Known rows, with every step that occurs
tupe > veze > balur: [ -3 -15  16  13  -7  61  -2   7  -6  37   4  15 -11   6  10  17   5  34
   6   2]
fero > tupe > veze: [-68  -7 -21   2  23  20   1   9  46   5 -13  30  -4  14 -20 -23 -19  21
  26  -8]
voru > veze > balur > fero > tupe: [  4 -13   4   4 -12  20 -10   1  -4  -2 -12 -33  -1  -7   3 -42  22  10
 -26 -25]
fepi > balur > fero: [  1   6  36  51 -26   3  42 -23  27 -34 -19 -11 -15 -16  13  -9 -33 -23
 -40 -40]
balur > fero > tupe > veze: [-39 -10  -1  47  12  14  22 -30  41 -23  -2  23 -34 -17 -43 -17 -25  24
 -23 -13]
sozis > tupe > veze > balur > fepi: [-10 -20  -5  31  -4  43 -21  36   6  44   3 -19   4  11  17  -1  13  20
 -36   5]
fepi > voru > veze > balur > fero: [ 20  10   3 -32  -6 -30  -5  -1   3 -30  13 -17  14  -7 -10 -24  21 -21
   7   7]
tupe > veze > balur > fepi: [ 22  -3  20  11 -10  49  16   2 -17  26  -2  21 -22  -6   9  30  -3  36
   8  -2]
sozis > tupe > veze > balur: [-27 -27  -8  32  -2  52 -33  39  14  52   8 -22  11  20  17 -10  18  18
 -36   6]
fepi > voru: [ -9  18  -3 -35  11 -50  -7   1  13 -24   7   7  16   8 -12  -7  -8 -40
  24  15]
fero > balur > fepi > voru > sozis > tupe: [ 12   9 -13   0  -9 -58  11  -6  -2 -14  -5  23  -8  -2   1  32  17  21
 -11   2]
sozis > voru > veze > balur > fero > tupe: [ -8 -20 -22  -4  -8  12 -46  26 -23  26 -11 -37  38  15  18 -17 -15 -32
 -24  -3]
sozis > voru: [-30 -11 -19  -4  -1  -8 -51  28 -20  42 -15 -18  41  35  23  10 -38 -56
 -15   4]
voru > veze > balur: [  3 -10   9 -16 -19  19 -24  19 -16  22 -17 -38  16  13  25 -34  31  -3
 -13 -23]
balur > veze: [-16  -1   3  20  16 -16  -7 -30  -5  -4  12  30  10  36   3  -5 -13  -6
 -15  -4]
fero > tupe > veze > balur > fepi > voru > sozis: [-25   1 -17 -14  24  16  12  -4  18  -7   5  17  -6  -5 -22  -7 -13  11
  48   9]
fero > balur: [-14  -7  -8  19  -8 -24  -4  -4   3   4 -20  36 -11  10  12  23  12  42
 -26 -12]
fepi > voru > veze: [-18  13  -4 -47  -8 -51 -13  15  24 -21   4 -12  29  18  -7 -33  20 -38
  23   0]
fepi > voru > sozis > tupe > veze > balur > fero: [-24  -1  -4 -13   6 -16 -16  -4  19   3  44 -32  21  12 -21 -14  18 -45
  20  29]

Rows
[  2  20   3 -22  -4 -46  15  -1   5  -8   6  -6   4   4 -14  14  -5 -39
  25   7] => balur > fepi > voru > sozis > tupe > veze
[ 59  12   8 -13   6  -1   1  -7 -50  -1   5 -29  -3 -24  13  22   0 -23
   4  16] => veze > balur > fepi > voru > sozis > tupe
[-46   6 -11 -31  11 -46 -29   8  25   5  31 -38  37  31 -12 -23  15 -72
  28  24] => fepi > voru > sozis > tupe
[  6 -16  22  35  -9  62  10 -11  -2  21  11  18 -26  -9  -4  16   1  42
 -13   0] => tupe > veze > balur > fero
[-11   4 -18 -12  23  18  18   1  16 -16  -4  31 -12 -14 -19  -3 -19  27
  36   7] => fero > tupe > veze > balur > fepi > voru
[  6   6 -11   4 -14 -45  15  -2   6  -7   2  33 -10   1  -1  37  21  35
  -5   3] => fero > balur > fepi > voru > sozis > tupe > veze
[-36  -8 -18   3  25  40   2   5  21   6  -8  24  -9  -1 -11 -15 -16  31
  25   0] => fero > tupe > veze > balur
[ 27  29   8 -37 -13 -63  22   1  -5 -33 -18   3   0  -8  -7   4  -5 -29
  14 -12] => balur > fepi > voru > veze
[-17   2  22  51 -17  16  50 -21  46 -38 -16   6 -18 -17   0 -17 -37  -1
 -23 -38] => fepi > balur > fero > tupe > veze
[ 34  -7   5  31  18  36   7 -32 -29 -16  -3  -8 -30 -41  -8   0 -18  17
 -28   2] => veze > balur > fero > tupe
[ 68  11  18   1   2  16  11 -12 -61   2 -20  -8 -21 -32  21  31 -17   1
 -11  -3] => veze > balur > fepi
[-52 -19   0  12  -3  22 -29  12   7  61  20 -54  20  38   5 -11  22 -39
   6   4] => voru > sozis > tupe > veze > balur > fepi
[ -3  -7 -10  30   2 -29   1 -28  -4  -9   2  58  -6  22  10  25  13  53
 -30  -5] => fero > balur > veze
[-18  -2 -15   0  22  31  15   1  14  -2 -13  27 -15 -10 -13  -4 -21  32
  25  -3] => fero > tupe > veze > balur > fepi
[ 15   1  19  -6  -9  34  14  -2 -13  21  14  11 -11  -1   0  27   5  14
  29   9] => tupe > veze > balur > fepi > voru > sozis
[ 64  17  15 -21   5  -5  10 -17 -56  -9   2 -18  -8 -28  10  28  -8 -23
  16  13] => veze > balur > fepi > voru > sozis
[ 78  19  14 -18   6  -4  15 -14 -58 -19  -7  -3 -15 -37  13  32 -13  -9
   5  10] => veze > balur > fepi > voru
[ 27  14  -6 -10 -19 -63  22  -5  -4 -30 -19  39 -14 -10   3  30  18  38
  -9 -10] => fero > balur > fepi > voru > veze
[ 15  11   0 -47  -4 -31 -14  12   0 -20   9 -18  25   4   1 -25  24 -27
  21   8] => fepi > voru > veze > balur
[ 12  10  -7 -35   3 -30  -2  -1  11 -39  12 -12  13 -12 -16 -32  16 -16
  15   8] => fepi > voru > veze > balur > fero > tupe
[ -3 -13  -8  18  -2  29 -18  35   9  31  12 -15   8   8  10  -1  14  13
 -25  14] => sozis > tupe > veze > balur > fepi > voru
